What can hang from each mark:
sisogi: davon lufosan zilid
fiba: davon fipefav
pudog: davon
fipefav: davon fiba momev
zilid: davon sisogi
davon: fipefav lufosan momev pudog zilid
lufosan: fipefav
momev: davon fipefav

Each row was made from one small tree. Brackets hold a mark, then the marks that hang from it, in alphabetical order. Every link used is in the known rows. Write each row's tree.
Known rows:
{zilid {davon {fipefav fiba}}}: [  9  12  -4   5   0  10 -16   0  14 -15  14   9   0   1   2  -6  22  13
 -26 -25  -6 -10  -2]
{lufosan {fipefav {davon zilid} momev}}: [-16 -12 -12  -5 -15   9  15  -5 -26   3  -7   8   9  25  13  -9 -14  -3
  -8  -6 -11   5   6]
{sisogi davon}: [ -5  -5  -4   5 -14   8  12   0  20 -18  13  -4  -5  -3 -11   1  10   1
  -8  18 -12  -7   5]
{momev {davon pudog zilid} {fipefav fiba}}: [  7 -15  -3  -5   3 -24   5  -8  14   9   5  10  24  10   6   7  -5   1
  22 -46  29   8   6]
{sisogi {davon pudog}}: [ -3  -2   6   5 -10  -3   3  -5  16  -5   5 -11  -5 -17  -7  -5   1  -2
   1  22  -6  10   0]
{fipefav fiba {momev {davon lufosan pudog {zilid sisogi}}}}: [ 10  -7 -10 -12  11 -16  14   1 -13  10 -12  -7  23   7   4  -4 -22   6
  17 -27  20  14 -11]
{momev davon {fipefav fiba}}: [ 13 -20 -21   4  -5 -15   7 -11  24  -4  19  15  20  32   2  10  17   9
  -4 -40  11 -16  17]
{fipefav {fiba {davon lufosan}}}: [  8 -12 -20 -11   3 -13  -9  -3  18 -14  15  -2   5  20  -5   7  11   9
  12   3 -15 -10   3]
{sisogi {zilid {davon lufosan {momev fipefav} pudog}}}: [  5  -9  12   2   9  17  -6   1   3  22   1  -2   1 -18  -8  -3 -30 -23
 -10  21   1   8  -5]
{pudog davon}: [ -7 -17  -1   6 -16  -6  -3   4  16 -35  -3   4 -12  16 -16  -4   9  10
  -1 -15 -22 -10   5]
{fiba davon fipefav}: [-12 -26 -18 -21  -5 -13 -14  -9  30 -18  18  -8  -6  25  -9   8  22  11
   0  16 -12 -29  11]
{fiba {davon {fipefav momev} lufosan pudog {zilid sisogi}}}: [  1   1   6 -17  20  -8 -18   6 -17  18 -12 -18 -10 -12   2  -6 -26  -2
  24  19   9   8 -10]
{fipefav fiba}: [ -6   3 -13   7  -7  -6   0   1  17 -20  17   4   9  11  -7  -1  22  16
 -10 -26 -15  -3   3]
{momev {davon fipefav pudog zilid}}: [ -3 -11  11   1   1 -13  -3  -2   9   6  -4   7 -24 -17   6   3   1   8
  17 -21  25   8   0]
{davon fipefav momev zilid}: [-21   3  15   2   9  17 -16  17 -15   5  -3   6 -25  -7  -3   2  -3   6
   4  -5   8   6  -4]
{fiba fipefav}: [-16  -9  -6  -5 -10  -8  -7  -5  19 -17  20   0  -9   9 -11   5  28  11
 -20   1  -5 -17  11]
{davon {fipefav fiba} momev pudog}: [  0  17  10   8  15  -4 -33   5 -11  22  -4  -6  -4  -6   7  -7   7   9
   1  -9   5  16  -6]
{sisogi lufosan}: [  0   7   4  14 -11  -9   5  -3  15 -25   9   7 -28 -12 -10  12  30   7
  -9   6 -13  -7   7]
{fipefav {fiba {davon lufosan pudog zilid}} momev}: [  7 -10 -13 -27  10 -22  -2   1  -9   5 -12 -16  24  14   3   3 -19   0
  39  -7   7  16  -9]
{zilid davon}: [ -8 -12  -4   2 -11  13  -7  -2  21 -28  19   7 -11   2 -12 -10   7   9
 -31  -6 -23  -6  -2]
{lufosan {fipefav fiba}}: [ -5   5  -6  15 -12  -3  -4  -3   0   0  17  12   6  21   4  -2  23   7
 -25 -20 -16   5  13]
{lufosan {fipefav davon momev}}: [ -8 -13 -19   3 -17   7   8 -11 -20   4   0   5   7  31  13 -12  -2   0
 -23   2 -22  -1  11]
{pudog {davon {lufosan {fipefav fiba}} momev {zilid sisogi}}}: [ -4  -1  14   2   9  11  -9  17 -32   5 -16   8   5  22  -5  -7 -24  -4
   0  -7  -5   7  -5]

Write each row's tree:
[  2  -4   8  -3  16   6 -10  16 -19   0 -12   5  17  22 -12  -2 -29  -6
  11 -15   5  -2  -3] -> {pudog {davon lufosan {momev {fipefav fiba}} {zilid sisogi}}}
[ 19  26   8  12   9  21   7   6   9   1 -10   6  -3 -22   4   9  15  -7
  -9  -2   3 -17  -8] -> {sisogi lufosan {zilid {davon {fipefav fiba} momev}}}
[ -2 -30  -1  -6  -4  -7  14   1  10 -12   8  14 -23   0  -7  14  -4   5
  12  -7  14  -1   3] -> {momev {davon lufosan zilid}}
[  8  -2  10   1  11  23 -29   6 -10   5   9   7 -29  -4  -5  -1  -2   1
 -26  20  -2  -2  -4] -> {zilid {davon fipefav lufosan momev}}
[  8 -12 -12 -14   8 -14  -6  -1  11  -2  15   6  20  21  -3  15  -2  -4
  21 -12   7  -7  10] -> {momev {fipefav {fiba {davon lufosan zilid}}}}
[ -3  -1  19   8  13  23 -32   0 -24  26   8  -1 -14  -6  -4 -25 -29  -8
 -43  32 -17  20 -10] -> {zilid {davon {lufosan fipefav} momev pudog} sisogi}
[-16 -13 -12 -27  -5 -13   6 -12 -10  -1 -11 -11  17  10   8  -6 -10   1
  11  -2  10  -2  -3] -> {fiba {fipefav {davon pudog zilid} momev}}
[ 13  19  15  14  -9  -1  32  -3  24   0 -12 -11  -6 -48  -3  11   6 -21
  16  34   4   0  -3] -> {sisogi {davon pudog} lufosan zilid}
[  6  -1 -15 -21   4 -14  11  -7 -25   6 -17  -7  30   6  14  -7 -27  -2
  28 -12   9  18 -12] -> {fipefav {davon lufosan pudog zilid} fiba momev}
[ 27  31   6  13  -8  -4  38  -5  -6  25 -24 -12  28 -20  16  10   6 -27
  11  16  12  10   2] -> {sisogi {davon pudog} {lufosan {fipefav fiba momev}} zilid}
[  0  15   0  13  -3  -2   4 -13 -21  10  -8  -3  -1  -3  11 -17  -3  -3
 -23  17 -19   3   1] -> {zilid {sisogi {lufosan {fipefav {davon pudog} momev}}}}
[-30  -9   2  -6   9  16  -8  -1 -14   4  -8  -6   0  -7   1 -27 -40   3
   5  11 -15  11 -17] -> {fipefav {davon momev pudog {zilid sisogi}}}
[-11  14   8   1  14  11 -14  17 -15   6  -4   6  -2   1   2   3   2  10
  10 -25  13   5  -7] -> {davon {fipefav fiba} momev zilid}
[ -2 -12  -7 -15  -4 -17 -11 -19   4   2   9  -4  -6  -1   3  -1   5   0
  -5  28   1  -8   5] -> {fiba {fipefav {davon lufosan pudog}}}
[  5  19  13  14  -3   9  15   3  18  16  -9 -14  -4 -42   3  -1  -1 -16
   8  23   9   0  -1] -> {sisogi {davon fipefav pudog} zilid}
[ -9   6  14   0   5  23   0  15  -8   5  -6  -1 -12 -11  -2   6  -7  -4
  10  17  14   1  -4] -> {sisogi {davon fipefav momev zilid}}
[  6  40   4   5  13   0   9  12 -19  -2 -14  -1   9 -11   7   3  10   9
   3 -29  15  -4  -8] -> {davon {fipefav fiba momev} {zilid {sisogi lufosan}}}
[ 23  30   5  13  -5  11  38   5   6   4 -21 -10  -3 -31   6  19  16 -18
   9  25  14 -17   2] -> {sisogi {davon {fipefav momev}} lufosan zilid}
[ 13  15  10  18 -16   2  16  -7   3  -4   6   8 -16  -8   2  15  28 -11
 -15  32  -5  -4  14] -> {sisogi davon {lufosan fipefav}}
